Each row comes from the steps of one path. Every step used is in the known rows, and no mark comes twice. Write the path behind each row, first mark first.
In the rows, zero is written as 100.
Known rows:
U R J: 103 105 117 105 100  74 103 122 104 113  93 105 127  95  74 111  83 107 118 114  96  96 123  98 123 124  68  98  89 107 100  89 108  91  89 102  93 105  97  85  93 107 109  85  97
V S: 109  87 110 121  95  98  89 105  92  97  93 103 104  94 104 142 101 104 102  97 111  79 100 113 124 124 108  97  97  91 116 100  83 101  79  84  80 125  91  81  92  91 104  84 110
P R T E Q H V S:  90 111 109 103  74 173  96  61  95  98 111  97  85  80 175  77  91 134  83  84  96  73  98 107  39  63 156 120  66  58 121 115 128 125 102 102 130 100 106 125 102  92  57 112 145
S A M P: 107  90  76 111 130  48  95 106  79 102  86  97  92 131  75 148 124  70 124  96 113 102  96 100 108 100 109  84 144 133  93  84  59 112  92  92  82 112  97  78 105 107 110  95  95
Q R P M A:  83  82 100 124 112  48 110 101 119  89  99  76 113 101  62 116 106  86 118 119 123 114 146  94  82  94  96  91 149 129 101 100 134  92  65 124 104 130  95  61  99 117  96  80  88
H U: 107 102 106 115  88 111  92  99 111  94  96 110 117  74 108 112  93  99  88 100  99 100 111 100  99 123  82  96  88  90  95  99  65  92 118  82  82 112  96  78  96  76 117  87  99
S A M P R U E: 122 108  86  89 121  71  96 118  96  88  92  87  95 132  91 128 134  81 111  83 108 112  77  89 109  86  97  92 131 154  72 101  79 102 144  99  99 139 112  98 108 114  91 106  81
J M A:  90  86 116 107 120  55 111  90 114 107  93  92 102 101  80 122 106  82 117 105 118  94  94 112 112 105  82  98 101 123 106  83  95 103  39  92  73 104  91  71  96 104 128  83 105
Q R:  95  90 102 119  92  87  92 105 104  99 108 102 116  84  85 113  95  93  91 113 102  93 113  92 121 125  89  98  93  96  99 101 101  74 106  89  89 100  97  95  93  97 104  97  94
S A M P R: 112  90  77 103 140  66  97 111  75 105  89  89  98 151  84 145 127  71 122  89 107 108  87  89  93  78 117  89 133 138  79  93  77 108 111  95  79 133 101  86 105 109 107  98  95
T E Q R P:  86  96  89  99  87 107 102  96 106  95 104 107  97  95  90  63  71 110  91 113  99 112 136  92  96 110 112 102 127  99  92 109 146  91  96 117 138  72  92  97  92  99  86 100  93
M P R U: 102 106 101  85 109  89  96 136 115  96 100  88 117 134  96 130 135  95  96  94  95 118  79  94  95  76  66 102 102 113  77 107 103  93 141  98  73 146  99  99 103 108  92  85  87
J M P R T E Q:  80 105  98  66 124  95 120 107 121 111 102  92  84 152  89  54 105 107  95  88  88 109  73  96  65  58  89 116  96 109  79  98 150 130  84 122 110  84 100 132 112 107  99 112 112
A S: 102  84 101 111 103  70  93 108  98  94  91  95 102  93 100 144 113  91  93  99 114 106 101 104 109 142  97  89 102  89 118 100  90  93  69  95  62 103  90  85  97  88 111  96  96
U E: 114  99 115  97  88 109  98 118 114  95 101 116 100  90  92 116  90 101  84  93  96  90  79  98 129 130  80  96  81  97  94  98  81  81 105  89  78 108 101  93  99  98  99 111  94
A M: 111  98  94 102 113  86  98 101  90  97  91 113  97  98  86 130 110  91  99 100 102 103 107 107 127 116  99  85 120  98 112  91  69  97  98  76  75 110  98  83 103  93  96  99  92
Q H V S A M: 114  96  80 146  92 101  83  51  63  95  95  87  98  66 145 164 111  91 122  99 128  67 129 120  79  98 160  95 110 107 130  96  51 117  84  73 107 109 107  71  97  95  94  86 130
A M P R U E Q H: 107 119  78  58  93 144  99  87 107  83 107 108  78 105 119  87 131 108  95  84  98 126  77 107  87  68 111 103 127 119  91 117 103  88 174 105 102 102 114 122 109 121  67 108  77
V S A M P R T E: 107  94  89 112 136  61  99 116  69 101  87  80  70 153 112 111 126  98 120  83 109  84  74  88  85  67 147  98 128 128  96  97  97 152  67 107 127 135 104 112 111 104  88 114 123
A M J: 112 101  88  96 127  89 104 121  86  99  92 108  98 107  73 122 115  78 101  99 101  96 109 120 140 106 102  87 109 111 103  94  59  99  90  89  72 115  98 104 110 105 111 103 100
S A: 109  91 109 124 110  73  90  97  83 102  88 102 110 103  91 139 100  79 107  98 109  83 109  97 111 128 105  90  91 109  97  83  80  94  93  87  77 111  91  74  92  91 115  91 105
E U R Q H V S: 114 108 113 120  61 134  90  63  92 108 103  84 123  27 141 119  65 124 113 104 101 101  73 122  83  88 125 109  70  70 115 106  96 122 104 106 132  94 104 106  98 101  78  90  99
V S A: 116  84 108 140 105  73  83  92  71  99  85  95 106 100 102 151 101  87 116  94 122  68 106 108 116 130 130  92 102 112 108  91  77 107  76  87  90 123  89  72  88  91 115  79 115
P M J: 105  93  99 103 126  89 108 124 112  94  97  95 112 119  68 118 115  80 103  99 103 100 116 125 111 100  86  93  90 109  93  96  86  94  86 107  65 131  90  92 111 109 112  89 103
H T:  97  92 114 104  94 125 100 115  92 105 103  99 102 108 108 107  82 102  91 102  95  95 103  98 108 110  84  95  93  65 123 103  71  92  81  88  78 114 103  81  95  89 109 110 113
S A M J: 116  96  84 115 139  67  98 106  67 100  85  99  98 113  72 131 116  61 116  98 113  85 118 114 133 111 124  83 112 132  94  84  54 106  85  90  81 114  96  93 107 105 122 100 105
R T E Q H:  82 112 114  88  84 140 101  76 100  97 105 123  70  79 135  51  94 121  78  95  87  91  94 103  75  95 123 108  73  60 121  96 124 109  99 107 118  66  96 129 102  91  73 118 118
J M: 102  93 104 104 110  70 106 104 113 108  97  97 113 102  76 120  99  89 102 105 105  96 110 110 115 115  68 102  87 110  99  88 101  95  72  83  71  90  95  85  99  95 128  81 100
U R Q H: 107 105 117  97  77 117  96  96  87 111 101  99 112  61 106  93  93 110 101 106  87 105  82  95 107  93  96 101  72  80 111 101 114 103 105 110 111  85 104 121  98 102 105  97  91
S A M: 115  93  92 121 122  61  92  88  70  98  83 104  97 104  84 140 110  75 114  98 114  92 114 101 119 122 119  82 122 120 106  83  61 105  96  79  85 106  96  73  99  94 105  95  98
S A M P R Q H: 107  98  72  96 124  85  94  90  59 105  97  82  96 125 101 123 147  76 115  92 103 110  88  86  71  52 146  95 129 117  91 103 102 122 128 109 107 105 105 126 107 109 108  98  88
H Q R J M:  88  99  84 108 101  74 109  84 122 105 107  97 135 104  53  96 104  97 108 115 112  80 174 100 118 115  78 106 110 118 103 104 139  85  77  97 111  68 100 102  87 100 138  74 102
Q H: 101  98 104 108  86 116  92  94  96 101 105 110 101  78 120 125 107 101  92 107  97  93 105 105  99 110  98 102  75  80 115  95  90  77 102  84  74  93  96  95  95  96 103  90 104

Write each row's path:
115 113 120  94  82 100  94 120 123  85  98 109 107  78  98 111 107 105  81  95  99  99  88 102 134 129  64  97  84 104  96 102  85  83 130  88  87 120 103  96  98  96  87 100  85
R U E
101 107 105  92  62 169  98  62 106  99 101 119  86  49 156  38  52 132 101 102  88 113  86 107  82 101 109 107  71  89 101 107  93  94 110 104 139  60 100  91  93  88 104 102 109
T E Q H U R
104  97 116  96  75 155 104  95  96 115 109  99  81  70 164  52  31 135 111 115  81 119  60 106  96  96  92 107  58  67 120 103  84  89  71 101 130  80 105  91  96 101  90 123 106
Q H T E U R
 92  97  99  89  81 150  96  72  97  97 105 126  73  85 141  68  86 118  90  97  93 100  93 114  89 105 126 107  83  73 114 101 107  88 101  95 110  64  88 103  92  92  88 105 110
T E Q H
101 108 134  97  94  89 108 126 108 111  93 104  93  89 105  68  71 122  94 101  80  95  68  87 112 105  69 102  65  87 105  89 110 119  65 108 119 101 104 109 106  98  86 122 113
U R T E
 92  91 108 100  81 151 100 106  90 104 113 103  75  97 162  70  79 121  91 109  89  93  95  99  90  92 105 107  74  57 132 109  81  92  64  87 113  90 102  94  95  89 104 118 127
Q H T E
 97 102 108  81  65 192 101  76  98  97 115 117  76  78 136  66  68 118  83  93  94  93  92 106  92 106 117 104  87  62 124 114  87  76 111 104 100  73 111 107  95 100  91 127 110
U E Q H T
 87  95  89  78 106 123 112 108  93 119 118  64 104 134 109  84 118  98 102 102  91 114  89  90  61  32  94 117  97  87 103 118 123 116  87 117 104  88 114 134 107 109 132  98 106
J M P R Q H T
102  95  79  92 119  69 101 123  97 100  93 106  92 128  75 137 124  87 109  99 102 114  86 107 115  96  88  88 143 114  98  93  65 106  95  87  72 114  99  88 109 108  99  98  91
A M P
 96  96  92 119  91  72  98 120 105  99 104  90 123  87  69 118  94  94  93 122 103 107 146  84 107 116  84  97 122 107  94 103 128  81 102 106 102 102 101  87  96 104 101  87  87
Q R P
103  98  73 106 147  42 101 117  75 107  90  90 110 161  69 139 137  73 132 100 112  99 129  90  88  86 118  92 144 142  81  90  97 111 109 100  87 130  98  89 102 114 110  87  95
S A M P R J
 88 103 109 101  85 113 103  97 115  95 106 108  95  93  99  60  93 119  74  97  90  79 109  81 110 101  96 103  87  75 114 109 130 105  79 102 135  86 104 129  97  88  93 124 118
H Q R T E
103 113  95  59 105 108 111 103 136  95 103  92 103 127  80  84 114  98  97  84 101 120  74 108  95  78  67 112 108 140  63 111 128  94 138 115  93  98 107 114 106 116 101  92  81
J M P R U E Q
105 114 102  61  95 132 100 112 126  87 103 106  98 123  94  90 114 105  87  78  94 120  65 101  96  85  81 105 109 116  69 115 112  87 164 113  90 122 104 114 102 114  76 104  78
M P R U E Q
 97  99 102  94  76 131  97  80 115  90 111 121  99  74  85  75  72 103  83  97 102  94  98  96 123 133 108 100 101 100  91 109 112  68 131 105 106  75 102 107  94 105  87 116  85
U E Q R
 77  98  94 103  95  96 101  87 105  97 107 120 102 101  93  53  84 112  99 114 102  92 142  99 107 125 118 107 110  95  97 104 136  86 101 106 131  66  86 105  87  98  90  98 100
T E Q R J
 89  96 112  93  79 148 100  99  78 105 112  98  81  91 149  53  93 120  84 104  86  97  89  93  89  78 120 108  82  44 133 115  98 114  73 103 133  82 102 125  97  84 104 121 115
R Q H T E
 93  99 110  98  80 144  97  95  77 105 111  93 100  81 125  87 102 107  85 104  91  97 105  94  89  84 115 102  87  44 135 113  95 106  98 101 105  89 106 121  97  89 109 108 107
R Q H T
100 105  97 102  64 150  95  67 123  83 111 119 106  51 103  58  67 107  79  98 102 100 108  93 105 135 107 102  99 103  83 116  90  73 150 103 121  74 105  99  93  89 101 109  86
H U E Q R
 99 104  93  94 120  35 116 118 129 124  96  87 128 115  52 109  75 100 142 121  99 126  96 115 107 104  47 109 104 139  73  81 119 103  73 117  96  80  96  87 103 124 121  74  77
E U R J M P
 99  91  89  87 127  73 111 127 117 115 103  82 113 149  74 126 119  86 109  98  99 111  82  98  90  73  65 109  98 128  71  98 114 100  87  99  67 111 100  98 106 111 129  83  98
J M P R
100 103 108 101  85 114  91  90  86 101 104 105 108  72 109 108 120 100  85 102  94  98 100  99  98  95 113 101  80  65 115 102 109 102 115  98  95  86  96 124  97  91 103  92  93
R Q H
 95  96 112  85  88 164 102 104  75 107 116  89  86 108 158  51  95 122  82  96  80 101  84  82  74  57 127 111  71  48 119 123 117 109  94 104 131  99 106 132  97  87 100 123 115
P R Q H T E
101 100  90  97 141  57 105 122  80 105  89  89  76 155 100  97 126  89 109  88  96  99  73  78  79  65 121  96 117 123  84  90 100 138  87 106 114 124 106 114 116 105  88 122 112
S A M P R T E
 99 104  84 104  75 124 106  77 137  74 107  96 115  68  73  61  73 106  89 106 110 123 156  95  71 116  99  99 140 120  77 120 130  84 143 130 134  92 107  83 102 100  92  91  76
H U E Q R P M
 80 109  72  94  90  85 112  83 144  96 115 100 119  96  61  56  89  98 110 114 112 104 143 100  87 112  83 115 129 142  64 110 121  93 118 121 129  54 107 107  99 110 132  85  87
H U E Q R J M P
 86  98  84  99 126  33 113 129 122 114 100  90 122 142  50 125 123  86 122 115 108  99 131 109 100 100  58 108 116 129  86  87 116 107  65 102  78  89  94  91 102 112 134  68  99
R J M P
 99 108 124 101 103  86 102 108 113 101  95 111  88  87 112  78  77 116  85 100  84 107  67 100  99 114  91 102  67  66  99  85 104 113  93  98 106  99  90 109 107  87  70 121  96
R T E U
106 104  88  98 143  57 105 107  85 107  89  90  77 140 105  93 105  92 114  90  94 119  57  87  77  72 123  96 112 118  75  85 100 133 105 109 118 118 100 111 116 105  73 125  93
S A M P R T E U
 87 109 121  86  98 117 104  93 105  98  96 122  80  99 107  56  89 115  77  89  88  92  90 100  94 109 108 102  87  66 110  93 122 118  93 106 111  84  92 117 103  87  73 122 113
R T E Q
 94 103 106 116  85  78  88 106 112  88 105  96 123  72  89 111 111  97  89 115 105 100 121  94 124 119  73  99  94 104 101 105 101  75 133  88  99 110  99  96  93  97  91  86  85
Q R U
104 110 134 103  94  88 104 120 105 110  92 100 112  82  81  98  80 110  96 102  86  94  83  88 115 110  65  97  70  88 110  86 105 109  90 107  91 111 108 105 106 103  92 111 105
U R T
103 119 109  81  64 151  91  73 115  81 106 121  90  56 123  81 104 114  82  92 100 103  96 114 105 117  99 104  85  92 108 107 102  74 155 100 102  81 103 112  95 102  76 100  87
R U E Q H
